What can hang from each mark:
j_917: j_427 j_483 j_684 j_831
j_831: j_483 j_484 j_684 j_917
j_537: j_483 j_917
j_712: j_484 j_684
j_684: j_712 j_831 j_917
j_427: j_831 j_917
j_484: j_831
j_483: j_684 j_831 j_917

Known rows, with every way that one mark hangs from another:
j_684{j_831{j_483 j_917}}: [  6   3   2   2   2 -14  -1  -1   1  -3  -5   7  -2   1   8 -13  14  -1
  -2   2   1  -1  12  -2 -12   1  12  -1  -1  -1   1   4  -7  -4   3]
j_917{j_483 j_684}: [-7 -4 17  6 -1  1 -1  3  6 -2 -2 11 -7 -6  4 -8  5 11 -1  1  9 -2 -5 -7
  6  2  4  0  6 11  3 -1 12 -9 -2]
j_831{j_483 j_484 j_917{j_684}}: [  4   4   0  11  -2 -12  -3   4   5  13  11   2  -2  -4  -1 -12  14   0
   2  -3   2  -4  12  -1 -12   3  16   3  -1   5  -2   0   2 -17   6]
j_917{j_427 j_684{j_712} j_831{j_483 j_484}}: [-10   5   2   9  -7   1  -3  -3  -1  23   5  -1  19  -2  -2  -2  12   5
  -4   1  -6 -12   2  -7  -2   7   7  -4  11  -2   1  -2 -21 -10  -1]
j_537{j_483{j_684 j_831} j_917}: [ -2 -21  -5   7   1   3   0  10   7   0   4  11   0  -3   9  -8  11   8
   6   4   6  13  -5  -1 -10   8 -11  -1  -6  10   9   7  38   9  -2]
j_427{j_917{j_483 j_684{j_712} j_831{j_484}}}: [-14  -1   1  12  -2   1  -1   4   6  15  -1  -1  17  -1  -7  -5  10   3
  -4   0  -3  -9   4  -7   6   8   3  -6   5 -12   7   4 -23  -4  -3]
j_712{j_484 j_684}: [-12  -9  13  -4   0  -3  -6  -1   0 -24 -10  16 -39  -4  10  -8   7  11
   7 -13   6   5  -1   2  -4  -5   1   2   3   8  -4   9  22   9   0]
j_537{j_483 j_917{j_427{j_831{j_484}} j_684{j_712}}}: [ -7 -14  -1   8   0   1  -5   7  15  14   6  -5  34  -3   0  -2  15   9
   5   6   7  -6   2  -1 -10  13 -16   2  -4  -7   6   2 -28   0  -8]
j_831{j_483 j_684 j_917{j_427}}: [  1   7  -8   8  -2  -4  -2  -2  -1   7   6   6  -6  -9   3 -12  14   2
   1   3   5  -5   8  -3 -12   7  14  10  -3  16   0   4   1 -15   6]
j_537{j_483{j_831{j_484} j_917{j_427 j_684}}}: [-2 -9 -1 15 -5  3  0  7 11 21 20  4  3 -5  0 -2 13  6  3  1  1 -1  0 -2
 -7 11 -3 -2  4 24  8 -2 23 -7  0]
j_831{j_684}: [  4  -3  -1   3   0  -1  -3  -4   6 -15  -4  17 -20  -5   7 -12   8   6
   1  -1   7   3   4  -1  -5   3   8   0  -4   8  -3  -1  19   0   3]
j_831{j_483{j_917} j_684}: [  4   1  -6   9  -3  -7   0  -1  -2  -2   7  13 -22  -3   6 -12   9  -3
   4  -2   1   5  12  -1  -9   0  12   2  -4  12  -3   5  30  -2   7]
j_712{j_684}: [ -4  -6  12  -1   1   0  -4  -2  -1 -17  -9  16 -33  -8  10 -10   6  11
   2  -5   4   3   1   1  -2   2   4   0   0  13  -3   7  22   8  -3]
j_427{j_917}: [  1  -6   2   7   5  -3  -1   2   4 -18  -7  14 -13  -2   8 -13   2   2
  -3   2   5   1   4   1  -3   4   3  -3  -4   7   5   8  16   5  -3]
j_537{j_483{j_684 j_831{j_484}} j_917}: [  2 -19  -9   9  -2   0  -1  11   7   9  11   6   7  -3   1  -7  16   6
   9   0   4  11   1   0 -15   6  -8  -2  -7   2   8   3  33   2   0]
j_831{j_483 j_484}: [  8   1   6   9  -2 -12  -4  -3  -3  -2   4   8  -7  -4   2 -13  10   0
   4  -2   2   1   8   0 -11  -3  12  -1  -1   1  -3   2  18  -9   3]
j_917{j_427{j_831{j_484}} j_483{j_684{j_712}}}: [ -9  -6  -5  10  -4   7  -2   2 -12  17   3   1  32  -1  -6  -1   4   1
   2   3   2  -5   5  -5  -2   6  -2 -10  -1  -1   7   0   1  -6  -1]
j_712{j_484 j_684{j_917{j_427 j_483}}}: [-20  -6  14  -8  -2   3  -5   3 -11 -11  -8   8 -24  -7   4   0   9  16
   1 -10   6  -2  -4  -4   1  -3   4   8   8  -4   1   8  -4   1   0]
j_537{j_917}: [  1 -11   8  -1   4  -3  -2   3   4 -14  -5  13  -6  -4  10 -11   9  14
   1   2   8   5  -4  -2  -4   2   0   3  -1   5   4   3  14   7  -2]
j_831{j_484}: [  7  -4   6   5  -1  -6  -3  -2   2  -9   1  12  -8  -3   4 -11   8   7
   2  -3   5   1   5   0  -7  -1   9  -3  -1   5  -1  -2  18  -2   2]
j_917{j_684}: [ -3  -5  11   5   1   1  -2   1   8  -9  -3  15 -13  -2   9  -9   4  10
  -2  -1   5  -1  -2  -3   1   5   4  -4   3  11   0  -3  17  -1  -3]
j_484{j_831{j_483 j_684{j_917{j_427}}}}: [  1   5  -1   0  -6  -2  -3   1  -3   9  -4  10  -8   0   5  -3  11   4
  -4  -2   4  -5   5  -5 -13   5  12   4   2   0   0   5 -23  -7   2]
j_537{j_483}: [  3 -11  10   6   1  -6  -2   2   7 -21  -4  13 -14  -4  12 -12   8   8
   3   5  13   6  -1   1  -7   3  -3   2  -4  14   1   7  26   4  -3]
j_831{j_483 j_684{j_712{j_484}} j_917{j_427}}: [ -7   5 -14   0  -2  -5  -4  -2  -4   3   0   5  -5   0   1  -7  13   0
   5  -3   4  -5   8   0 -13   4  12  10  -1  -3  -3   5 -11  -6   7]
j_427{j_917{j_483 j_684{j_712 j_831}}}: [-10  -2   1   2   3   4   0   2   8   1 -14   5  16   5   1  -5   7   2
  -6   3   0  -8   7  -5   5   6   1 -10   3 -22   6   0 -29   3  -8]
j_917{j_427}: [ -2  -3  11   2   1   3  -2  -2  -3 -10  -4  14  -5  -6  10  -8   3  13
  -2   5   8  -3  -4  -3  -1   4   4   0   4  20   5   0  16  -3  -2]
j_712{j_484{j_831}}: [ -3  -7  16  -1  -3  -6  -5   2   7 -13 -10  18 -22   6  10  -5   6  11
   5 -10  10   3  -6  -1  -7  -5   1   0   6  11   3   9   8   3   1]
j_483{j_684 j_917}: [ -2 -12  -5   6   0   3   3   5 -11  -6   3  17 -14   4  10  -6  -1   3
   2  -2   1  10   6  -2  -3   2   5  -9   0  21   4   5  57  10   5]

Rows:
[  2  -4  -4 -12   4  -1   0  -4  -8 -17 -21  12   4  13  10  -2   7   8
 -10   1  -4   1  11  -1  -6   5   9 -13  -1 -37  -1  -3 -24  21  -4]	j_684{j_712 j_831 j_917}
[ -3  -3  -7   2   1  -1  -1  -1  -1  -4 -10   8   9   3   1  -5   8   1
  -4   1   1  -2  11  -5  -5   9   3  -5 -11 -24  -1   2 -24   8   0]	j_427{j_831{j_684{j_712 j_917{j_483}}}}
[-19 -23  -5  -1  -1   2  -2   7   2  -9  -7   6   4   5   8  -2  13  10
   7  -2   4  10  -6  -2  -6   2 -15   1   0 -10   6  12  13  19  -1]	j_537{j_483{j_684{j_712{j_484}}} j_917{j_831}}
[ -2  -9 -11   3   0   8   2  -1  -6   2  -5  18   0   8   7  -5   0   3
  -1   0  -3   7   1  -2  -4  11   2 -15  -3   1   5  -1  33  14  -1]	j_483{j_684{j_712} j_831}
[ -1  -5  -6   9  -2  -2   0   8  -9  12   9   4   5  -4  -3 -10  10   3
   5  -1   6   3   9  -3  -5   2  13   0  -3   9   5   1  26 -13   9]	j_831{j_484 j_917{j_483{j_684}}}
[  3  -4 -10   5  -2  -6  -2   3 -17   3   4   7  -4   4   0  -6   8  -3
  -1  -6  -4   6  16   0 -14  -1  15  -6  -4 -16  -3   1  18  -2   6]	j_831{j_483{j_684{j_917}} j_484}
[ -5  -8  -2 -10   3  -3  -2  -1  -8 -23 -16  14 -12  12  10  -2   4   9
  -3  -7   1   4   3   1  -7   0   7  -4  -1 -25  -2   3  -2  20   1]	j_684{j_712{j_484} j_917}
[-11  -5  -4   7  -6   4   0   1 -11  14  -1   4  17   2  -4  -3   8   6
  -1  -1  -3   0   4  -8   3   3   5 -10   4  -7   4   0  11  -1   3]	j_917{j_483{j_684{j_712}} j_831{j_484}}
[-7 -3 15  2 -1  1 -2  1 10 -1 -7  9  2 -2  4 -6 10  9 -3  0  4 -4  1 -8
  5 -2  4 -7  7 -4  3 -6 -8 -8 -4]	j_917{j_483 j_684{j_831}}
[  1   2   7   0  -3  -9  -6  -5  -2  -2  -5   4 -14  -4   1 -10  18   0
   3  -8  -4   0  16   1 -11  -4   9  -4   2 -11  -6   3  -7  -2  -1]	j_712{j_684{j_831{j_483 j_484}}}
[ -1  -9  -6  -6   3   2   1   2 -10 -12 -12  15  -1   9   9  -3   6   3
  -8  -3  -4   7  10  -4  -7   1   8 -15   0 -19   2  -4   5  12   0]	j_483{j_684{j_831 j_917}}
[  2   3  -7  14   1 -13  -3   2   7  20   6  -1  20   4  -2  -9  12  -7
   2  -1  -2  -7  18   0 -14  11   6  -3  -6 -10  -1   3 -20  -6   2]	j_427{j_831{j_483 j_484 j_917{j_684{j_712}}}}
[-18  -2  11  -7  -1   0  -5   2  -1  -2  -8   3 -10  -8   3  -3  17  12
   4  -6   6  -5   0  -5  -1  -3   4   7   9   4   5   7 -19  -8   1]	j_712{j_484 j_684{j_831{j_917{j_427 j_483}}}}
[  5   1  -5  15  -1 -11  -3   3  10  11   9   1   9  -9  -7 -13  18  -1
   5  -2   6  -4  13  -4 -11   6   7   4 -10   4   2   3 -10 -17   8]	j_427{j_831{j_484 j_684 j_917{j_483}}}
[ -7   2  -5  -5   0  -7  -3  -3  -5   0  -8   3   8   7   5  -4  13   1
   1  -1   0  -6   8  -1 -12   0   8   0   5 -12   2   4 -28  -1   2]	j_684{j_712{j_484} j_831{j_483 j_917{j_427}}}
[ -6  -8  -6  -5   1   9   0   2 -14  -5 -10  12   9   5   8   1   6   7
  -9   1  -3   1   5  -5  -5   4   6 -12   3 -10   6  -5  -5   5  -2]	j_483{j_684{j_831 j_917{j_427}}}
[-11  -9  -6   3  -1   0   0   2  -9   9  -4   7  12   3   6  -6   9   4
   0   2  -5   5   2  -6  -5   5  -1  -4   2  -8   4   9   8  10   0]	j_537{j_917{j_831{j_483{j_684{j_712}}}}}
[ -9  -1  -3  -4  -2  -4  -1  -4 -10  -1  -4   6   5   8   7   1   8   0
   2  -4  -3  -3   8  -1  -7  -4   4  -5   9 -10   2   4  -5   7   1]	j_684{j_712{j_484} j_831{j_483{j_917{j_427}}}}
[ -4  -5  12   5   0  -9  -2   1   4   1  -2   8  -1  -7   8 -11  14   9
  -1   2   2   2  -4  -7  -5   1   0   6   4   6   5   8   4   0   0]	j_537{j_917{j_831{j_483}}}
[ -3  -4   4   0  -5  -4  -6   0  12 -10  -8  18 -25   3   7  -6  10   7
   6 -12   9   3  -1  -2 -10  -3   3   2   2   8  -1   7   3   0   4]	j_712{j_484{j_831{j_684}}}
[-10  -1  -6   1  -4   8   2   7 -13  25  -5   6  18   6   3   0   4  11
   0   5   8  -5   0  -8  -2  10   6  -2   5  15  11   8  -5  -5   1]	j_484{j_831{j_917{j_427 j_483{j_684{j_712}}}}}
[  1  -7 -11  21   1  -8  -3   5  -1   7   8   3  11  -1  -4 -11   6 -17
   4  -3  -3   1  16   2 -14   4  -1  -9 -10   0   5  13  15  -5   1]	j_427{j_831{j_483{j_684} j_484} j_917}
[ -6  -8 -13   7  -4   3   3   1 -12  11   5   9   9   8   1  -1   5   1
  -1  -3  -9   5  11  -3  -3   6   6 -14   3   1   4   2  28  12   6]	j_483{j_684{j_712} j_917{j_831{j_484}}}
[ -9  -1   7  -2   0   4  -1  -1   3   2 -13   7  12   5   4  -3   8   8
  -4   2   2  -6   4  -7   6   3   3 -10   6 -19   2  -6 -21   1  -6]	j_917{j_483 j_684{j_712 j_831}}
[ -4  -1   6   0  -1  -7  -1  -3  -5  -5  -4  10 -24  -2   8  -8  11  -1
   2  -6  -4   4  15   1  -7  -2   7  -4   3   3  -3   9  12   8   0]	j_712{j_684{j_831{j_483{j_917}}}}
[  5  -8  -4   9  -2  -3  -2   1  17  -9   3  14 -18  -6   6 -11  14   4
   4   2   8   6  -1  -1 -11  10  -2   1  -8  12   1   3  25   1   0]	j_537{j_483{j_831{j_684}}}
[ -5  -1  13   7  -3   5   0   0  -1   9   2  12   4  -9   4  -6   6  13
  -2   6   7  -4 -12  -8   4   6   3   0   7  23  11  -2  18 -10  -2]	j_917{j_427 j_483{j_831}}
[ -3  -9 -16  -2   2   7   3   1 -12   1  -8  17   1  13   8  -1   0   5
  -7  -2  -7   8   6  -2  -7  12   6 -15  -4 -18   4  -1  19  20   0]	j_483{j_684{j_712 j_917} j_831}
[ -7   0   9  -3   1  -4  -2   2   2  -3 -10   5 -12  -6   5 -10  16   9
   1  -2   4  -2   8  -4  -2   1   8   2   1   1   2   5 -13  -3   0]	j_712{j_684{j_831{j_917{j_483}}}}
[-16  -4   2  -8  -1   2  -5   0   4   6  -8   1  16   4   4   1  14   7
   1  -4  -1  -6   0  -5  -6  -1  -3   0  10 -25   2  -2 -36   1  -5]	j_537{j_917{j_427 j_684{j_712{j_484} j_831{j_483}}}}
[-10  -7  -2   9  -6   1  -2   4  -8  23  11   0  20  -8  -2  -5  15   5
   1   1  -4  -1   0  -7  -8   2   1   2   7   7   8   3   6 -11   3]	j_537{j_917{j_427 j_831{j_483{j_684} j_484}}}
[-17  -6   4  -3  -1   7  -4  -1   3  -6  -7  11  -2   4   6   0   3  12
   1  -4   5  -5  -5  -3   1   3   0  -2   9  -1   1  -2  -2   3  -4]	j_917{j_427 j_684{j_712{j_484}}}
[-14 -11  -5   2  -3   6   0   2  -6   3  -4  14  -2   7   2  -1   3   6
   5  -7   1   6  -4  -5  -1   0   0  -9   4  -4   6   2  31   7   2]	j_917{j_483{j_684{j_712{j_484}} j_831}}
[-14  -4   8   4  -4   6  -2   2   5   9   0   4   9 -16   0  -6  17  16
  -2   6   7  -4 -11 -13   5   5  -1  11   6   9   9   1 -12 -13   1]	j_537{j_917{j_427 j_483 j_831{j_684}}}
[-10  -5   5   1  -3  10   0   2 -10   4  -6   8  14  -4   3  -2   7   7
  -3   4   4  -2  -1  -8   3  -1   3  -9   7   8   9  -3   8  -9  -2]	j_917{j_427 j_483{j_684{j_831}}}
[ -9  -8 -13   2  -1  12   3   2 -21   4   1  13   4   6   8   0  -3   5
  -2   3  -2   3   6  -3   0   9   4 -11   2  14   6   3  35  13   1]	j_483{j_684{j_712} j_917{j_427}}
